What can hang from each mark
j49: j365 j943
j943: j52
j468: j40
j218: j62 j954
j954: j49 j52 j218
j365: j985
j52: j468 j954

Each row was made from one small tree. The marks that hang from a mark follow it in brackets, in the order of their numbers. Every link used is in the known rows. Write each row's tree.
In the rows, zero is written as 128.
Known rows
j218[j62 j954[j49 j52[j468]]]: [136 116 114 100 111  74 120  95 123 121 145 147 139 129 113 142 103 145
 154 137 132 168  99 105 100 134 114 112 127 121 161 136 157 102 113  93
 112 129 129 132 128 120 152 110  92 159 145 159 148 111 152 128 126 149
 145 119  93 127 120]
j218[j62]: [111  92  92 118 105 123 125 127 121 122 126 147 137 148  95 122 112 155
 146 127 130 170  96 119 112 135 134 127 126 109 161 123 147 150 158  70
 130 117 131 158 139 104 144 125  66 143 170 151  95 124 161 133 120 101
 109  88 155 136 111]
j365[j985]: [115 113 106 130 100 148 143 133 137 136 134 144 134 141 128 100 122 130
 152 122 142 112 114 121 130 125 135 139 131 113 173 130 132 135 164 123
 140 114 142 158 125 123 154 133  77 119 174 103  83 133 154 130 137  99
  97  97 177 191  77]
j52[j468[j40] j954]: [129 114 109 106 173 160 140 146 122 191 161 128 127 101 110  91 118 140
 133 123 139 178 111 126  94 105 132 131 111 128 158 124 156 130 141 134
 141 117 137 141 134 108 157 137  83 114 172 102  90 143 154 125 170  98
 118 111 161 119 139]
j52[j954[j49 j218]]: [140 130 120 109 123 121 184  84 137 138 126 163 145  90 147 116 122 103
 149 151 127  85 126 131 163 116 105 118 118 136 135 103 151 109 139 117
 137 133 140 130  95 113 156 138 106 134 170 115 137 137 119 128 139 112
 157 103 111 171  92]
j943[j52[j954]]: [120 107 126 109 127 157 149 132 112 139 110 158 136 123 136 105 129 139
 152 138 142 118 144 133 119 132 130 150 125 123 159 114 152 115 158 119
 141 119 133 130 136 108 147 129  98 116 186  70  87 138 144 112 140  88
 138 103 175 149 160]
j943[j52[j468]]: [108 100 135 115 114 170 128 135 106 140 130 145 128 144 100 114 122 126
 133 136 146 150 119 128  95 137 147 131 125 132 159 119 149 139 148 132
 111 118 133 159 152 105 149 127 133 139 160  88  93 132 153 121 154 111
 105 126 167 147 133]
j943[j52]: [115  95 121 122  99 147 144 127 112 136 110 152 142 141 111 116 137 144
 141 142 140 118 125 131 119 137 137 160 129 125 155 104 146 155 161 121
 129 115 136 155 146 113 149 127 107 127 177  87  85 131 145 119 137  92
 106 109 183 154 122]
j943[j52[j468[j40] j954]]: [134 108 127 101 172 149 134 154 105 179 143 140 127  94 119  92 114 149
 127 129 146 157 126 130  81 116 138 135 123 129 157 109 155 136 142 161
 132 114 131 133 143 103 152 131 120 106 173  74  81 144 153 113 172  96
 115 114 151 125 186]
j52[j954[j218]]: [128 130 109 105 118 149 178 113 125 151 126 146 141 101 126 123 124 135
 144 138 132  99 127 130 152 121 116 130 113 125 147 103 149 121 158 129
 142 124 135 134  98 103 157 141  99 146 180 102 110 144 133 120 137  89
 150 111 137 157 115]
j52[j468 j954[j49[j365] j218]]: [141 121 137  91 137 142 175  74 124 157 134 140 138  74 137 132 107  93
 124 115 141 120 134 135 123 118 113  79 125 132 129 140 155 109 146 137
 133 130 138 138  86 117 154 144 136 166 125 126 157 134 115 132 155 148
 162 122 112 128  82]
j49[j365[j985] j943]: [111  96  92 129 112 159 124 117 120 143 133 129 130 136 136 127 135 141
 122  88 158 107 142 132 127 144 134 118 139 113 148 171 131 134 175 149
 152 116 154 150 120 133 146 144  59 140 142 137 109 136 127 140 124 141
 105 113 150 128  33]
j52[j954[j49]]: [136 118 114 109 128 128 171  97 133 153 126 164 145 117 143  99 127  96
 155 143 131 122 125 131 143 115 113 129 119 128 142 125 150  98 147  96
 147 119 141 132 113 124 163 136  78 123 174 118 125 125 140 130 136 115
 146  93 137 160  91]
j954[j49[j365] j52 j218]: [149 112 121 105 103 104 178  43 132 129 122 150 157  87 122 168 110 132
 144 134 141  88 139 123 142 144 111 132 137 139 140 112 146 146 131 137
 115 132 134 146  69 132 163 146 106 173 134 135 158 130 103 133 120 144
 142 129  97 137  32]
j943[j52[j468[j40]]]: [123  99 119 116 156 149 121 136 109 166 145 136 129 117  95 106 131 147
 117 132 150 171 110 128  86 122 145 143 128 131 163 101 155 177 144 153
 117 113 135 157 153  98 152 127 124 121 166  94  81 142 146 118 169 105
  87 123 166 129 152]
j218[j62 j954[j49[j365]]]: [125  83  97 103 117  64 124  78 104 111 126 151 144 104 147 127  94 154
 140 115 137 170 114 129 119 137 115 104 132  97 149 161 146 143 150  61
 152 115 131 131 121 111 144 121  74 154 147 167 118 122 133 137 126 146
 153  84 125 118 100]
j954[j49[j943] j218]: [127 117  92 127 123 116 158  71 134 131 142 152 145 114 118 152 160 113
 106 143 139  82 109 145 188 133 114 118 124 136 118  96 149 136 142 146
 128 138 156 146 102 119 155 138  95 174 156 134 158 128 105 135 111 138
 126 126  98 144  44]
j218[j62 j954[j52]]: [123 103  88 105  98  76 113 116 115 123 127 145 146 135 108 142 110 194
 169 132 133 157 110 103 112 138 124 150 123 106 176 135 149 116 134  88
 124 114 126 130 131 113 152 116  57 148 172 144 102 122 160 121 107 108
 142 103 121 123 151]
j954[j52[j468[j40]] j218[j62]]: [142 117  90 102 138 108 125 119 122 146 161 126 134  86  79 161  95 172
 127 131 139 170  90 102  88 133 135 125 127 125 170  82 158 170 113 137
  97 135 125 147 107 106 151 126 107 162 147 155 125 137 145 119 131 116
 106 132  97 116 128]
j943[j52[j468[j40] j954[j49]]]: [147 110 134  99 182 131 145 123 116 162 149 159 131  90 144  85 125 102
 128 140 145 156 125 133  97 107 126 129 131 132 151 106 159 119 124 151
 138 127 137 126 137 114 157 125 133 104 161  80 117 136 138 114 169 122
 120 111 136 141 155]
j954[j49[j943] j218[j62]]: [127 112  78 118 129  93 138  83 123 107 141 158 140 114 120 163 146 122
 108 133 135 119  92 136 163 146 111 102 128 126 129 106 153 140 138 101
 127 140 150 144 113 112 141 129  93 173 146 165 157 123 119 134 100 148
 125 112  84 126  43]

Write each row's tree
[125 131 127  99 126 176 171 123 122 164 139 132 130 104 121 126 112 119
 138 132 135 119 110 127 130 116 127 104 110 130 148 114 152 116 151 130
 123 130 132 143 105 105 157 138 122 145 163 104 120 146 142 123 151 103
 147 126 126 142 127] : j52[j468 j954[j218]]
[141 131 128  97 139 128 156 101 133 125 145 152 126  94 137 140 101  93
 127 134 127 139  97 119 127 127 113  79 122 125 152 127 158 105 128  99
 128 134 132 132 107 106 146 124 124 159 145 147 154 131 139 125 141 139
 152 113  94 146 112] : j52[j468 j954[j49 j218[j62]]]
[135 111 101 121 104 103 144  75 139 137 131 147 141 130 151 141 146 122
 137 107 158  93 145 118 124 156 116 140 148 131 150 158 135 112 141 154
 137 132 149 142  87 162 159 145  68 150 125 146 157 118 114 138 103 166
 115 125 104 138   4] : j954[j49[j365[j985] j943] j52]
[143 119 125  99 171 162 146 133 109 171 144 139 124  67 124 117 115 138
 121 141 146 134 128 132 105 116 133 137 120 130 156  87 158 148 136 184
 126 130 133 131 120  94 147 131 145 129 163  76  98 158 134 109 172  94
 128 129 117 133 194] : j943[j52[j468[j40] j954[j218]]]
[141 107 140 100 135 129 177  70 108 125 109 163 146  61 156 134 113 104
 132 136 143  86 162 140 138 134 112 122 139 128 135 115 150 139 147 138
 143 130 136 118  92 111 150 141 144 141 146  94 130 145 100 116 146 129
 162 109 115 143 107] : j943[j52[j954[j49[j365] j218]]]
[139 109 113  97 126  97 165  73 120 116 125 154 144  65 148 144  92 131
 135 118 132 133 128 123 133 134 107  92 135 113 137 128 150 130 146  98
 146 131 132 121  85 111 144 136  98 157 138 154 151 134 121 130 121 136
 165  95  94 128  94] : j52[j954[j49[j365] j218[j62]]]
[142 124 129 105 135 130 175  92 119 121 115 173 144  86 154 132 123 102
 140 165 136  75 143 136 156 127 108 135 126 133 141  86 153 120 141 123
 137 135 136 123 110 106 152 132 139 135 172  76 130 139 114 110 140 111
 152 113 118 168 132] : j943[j52[j954[j49 j218]]]
[130 102 156  90 140 146 154  99 109 147 120 153 132  97 153 111 105  96
 132 119 150 141 152 135  97 131 124 100 136 134 146 149 157 105 147 130
 138 123 132 133 132 124 151 135 139 131 137 103 126 127 130 122 160 154
 147 112 138 128 100] : j943[j52[j468 j954[j49[j365]]]]
[141 123 109 104 138 139 150 112 124 169 160 123 139  89  86 149 120 160
 133 136 142 138 105 111 105 123 132 143 124 139 169  83 158 162 119 178
 102 135 134 152 101 119 161 139 109 155 153 126 117 143 131 120 147 108
 108 141 117 128 115] : j954[j52[j468[j40]] j218]
[123  91  96 111 127 101 131  72 101 147 128 145 149 114 136 137 155 143
 121 113 148 132 136 146 148 131 110 121 126 115 124 167 145 123 155 128
 149 124 152 131 119 128 153 135  71 155 139 147 136 128 106 138 123 164
 154 107 122  92  50] : j218[j954[j49[j365 j943]]]
[124  78 104 111 167 156 104 125  91 165 143 121 128 106  96 125 147 165
  92  94 168 167 135 143  78 135 145 125 138 128 130 134 153 172 149 198
 130 122 145 140 151 117 144 143 105 138 134 118 101 145 120 126 154 141
  90 133 144  74 116] : j49[j365 j943[j52[j468[j40]]]]
[144 117 100 107 194 136 140 118 126 185 168 138 128 104 128 113 155 112
 109 119 145 156 117 142 124 108 119 117 117 142 128 124 162 115 132 156
 143 132 152 126 121 123 158 138  80 123 153 123 137 131 135 133 149 148
 121 119 114 105  92] : j52[j468[j40] j954[j49[j943]]]
[131  94 105 108 111  98 156  63 117 105 125 149 147  88 122 154  88 126
 121 119 135 136 111 127 137 144 118  96 139 112 135 121 147 167 144  89
 130 130 134 145  96 105 142 134 102 174 139 170 148 128 116 138 124 143
 137 102 104 131  63] : j954[j49[j365] j218[j62]]
[137  98 100 113 114  90 148  62 124 132 125 142 152 134 112 152 151 134
 131 118 152 118 149 129 130 148 114 137 138 140 130 141 148 119 137 159
 125 130 150 143 102 154 162 147  67 163 128 159 163 110 110 142 100 168
 134 125 112 102  11] : j954[j49[j365 j943] j52]
[123 114 139 100 136 174 143 146 107 152 123 148 127 123 122  98 118 125
 142 133 144 127 138 127  90 125 137 123 121 131 161 132 155 108 150 131
 126 119 133 138 149 113 150 128 127 122 166  74  89 136 155 115 156 110
 132 116 153 137 170] : j943[j52[j468 j954]]
[128  95  81 114 127  82 134  61 111 109 132 141 142  93 117 174 131 130
  99 110 145 132 114 136 145 151 114  93 137 118 122 140 150 160 147 120
 129 138 148 142  95 117 138 139  88 184 124 178 168 124 104 138 101 168
 134 111  83  96  38] : j954[j49[j365 j943] j218[j62]]
[138 110 134 109 139 122 157 105 113 135 115 173 145 114 150 101 133  99
 142 151 139 112 149 135 138 132 114 142 129 132 146 112 151 111 143 116
 143 121 138 122 135 120 156 124 118 119 173  77 116 125 137 116 134 115
 144  97 141 159 131] : j943[j52[j954[j49]]]
[130 116  82 106  95  97 146  92 123 116 123 141 147 117  92 167 104 165
 147 138 133 125 108 105 123 149 124 145 129 122 170  92 151 156 130 110
 109 131 125 151  98 110 151 128  90 175 157 151 128 128 144 122 104 102
 128 119 100 136 116] : j954[j52 j218[j62]]
[151 128 117 105 146 109 163  82 141 163 162 139 144  81 106 142 121 124
 132 149 138 130 103 118 123 119 118 136 127 153 156  76 160 149 107 166
 111 139 136 149  89 122 168 138 128 159 142 138 148 135 118 126 149 127
 114 137  96 146  84] : j954[j49 j52[j468[j40]] j218]
[133 103  88  98 147  84 100 135 111 157 165 124 134 107  98 135  96 196
 144 127 140 205  90 103  74 124 130 137 120 111 185 124 159 141 112 126
 121 118 123 130 133 106 150 117  77 142 162 153 100 131 163 120 139 113
 122 122 117  97 169] : j218[j62 j954[j52[j468[j40]]]]
[115 117 118 105 144 177 121 138 105 152 128 142 122 138 119 123 151 119
 113 120 154 121 145 137 104 137 129 119 122 134 143 140 159  95 156 159
 133 128 146 130 152 115 144 133 113 133 156  85 112 138 146 117 135 131
 132 125 148 104 142] : j49[j943[j52[j468 j954]]]
[125 110 110 104 189 165 114 148 101 177 149 133 122 108 122 113 154 142
 109 119 156 151 132 141  93 122 134 134 121 132 147 117 159 124 143 188
 139 125 145 117 145 108 145 134 102 114 158  91 105 146 142 116 149 121
 111 129 131  94 165] : j49[j943[j52[j468[j40] j954]]]
[124 121 106 112 132 159 145 116 103 136 115 156 136 103 132 149 148 140
 114 141 149  75 148 145 148 135 124 138 122 131 131 103 153 113 151 171
 139 134 149 119 120 101 144 135 114 144 166  82 118 150 120 108 122 109
 148 129 117 125 136] : j49[j943[j52[j954[j218]]]]
[120 100  81 118 135  70 110  98 115 115 137 158 140 128 130 142 140 149
 123 126 134 154  98 135 152 141 109 112 122 109 136 143 151 117 142  86
 145 127 149 131 143 111 141 117  59 156 162 167 141 117 134 133 112 149
 142  98  98 117  95] : j218[j62 j954[j49[j943]]]
[132 113 109 117 138 127 150  98 129 143 134 147 132 105 179 111 138 107
 129  98 153  92 152 135 138 135 111 113 136 116 135 170 136  89 159 143
 164 124 154 126 109 142 149 144  65 126 136 130 144 130 116 133 120 157
 137 101 120 134  41] : j52[j954[j49[j365[j985] j943]]]
[136 116  95  96 174 136 130 134 117 168 157 131 125  70 100 123  94 150
 122 123 132 170  96 118  97 115 131 105 119 111 161 112 159 148 131 124
 137 129 126 133 118  88 141 128 101 138 160 137 114 149 153 118 149 101
 130 111 116 122 169] : j52[j468[j40] j954[j218[j62]]]
[135 104 115 103 121 115 135  69 124 148 140 131 142 132 112 151 143 119
 119 111 157 137 137 127 105 147 120 114 137 149 134 155 154 108 131 162
 113 128 148 150 105 156 162 145  90 172 112 158 178 115 115 140 114 188
 129 140 107  81  20] : j954[j49[j365 j943] j52[j468]]
[139 107  71 111 116  50 114  85 120 114 135 152 145 127 127 156 141 165
 137 138 138 139 112 119 139 145 104 139 127 118 147 138 156  93 119 109
 133 132 142 118 124 131 150 119  53 163 159 164 156 111 133 124  88 154
 148 113  77 102  91] : j218[j62 j954[j49[j943] j52]]
[146 126 116  99 120  89 145  79 138 113 150 147 139 114 111 167 102 115
 132 142 133 136  96 103 112 145 118  95 133 136 160 106 159 118 108 108
  95 138 129 149  96 124 153 126 123 180 133 159 170 118 136 126 122 151
 133 134  82 146  83] : j954[j49 j52[j468] j218[j62]]
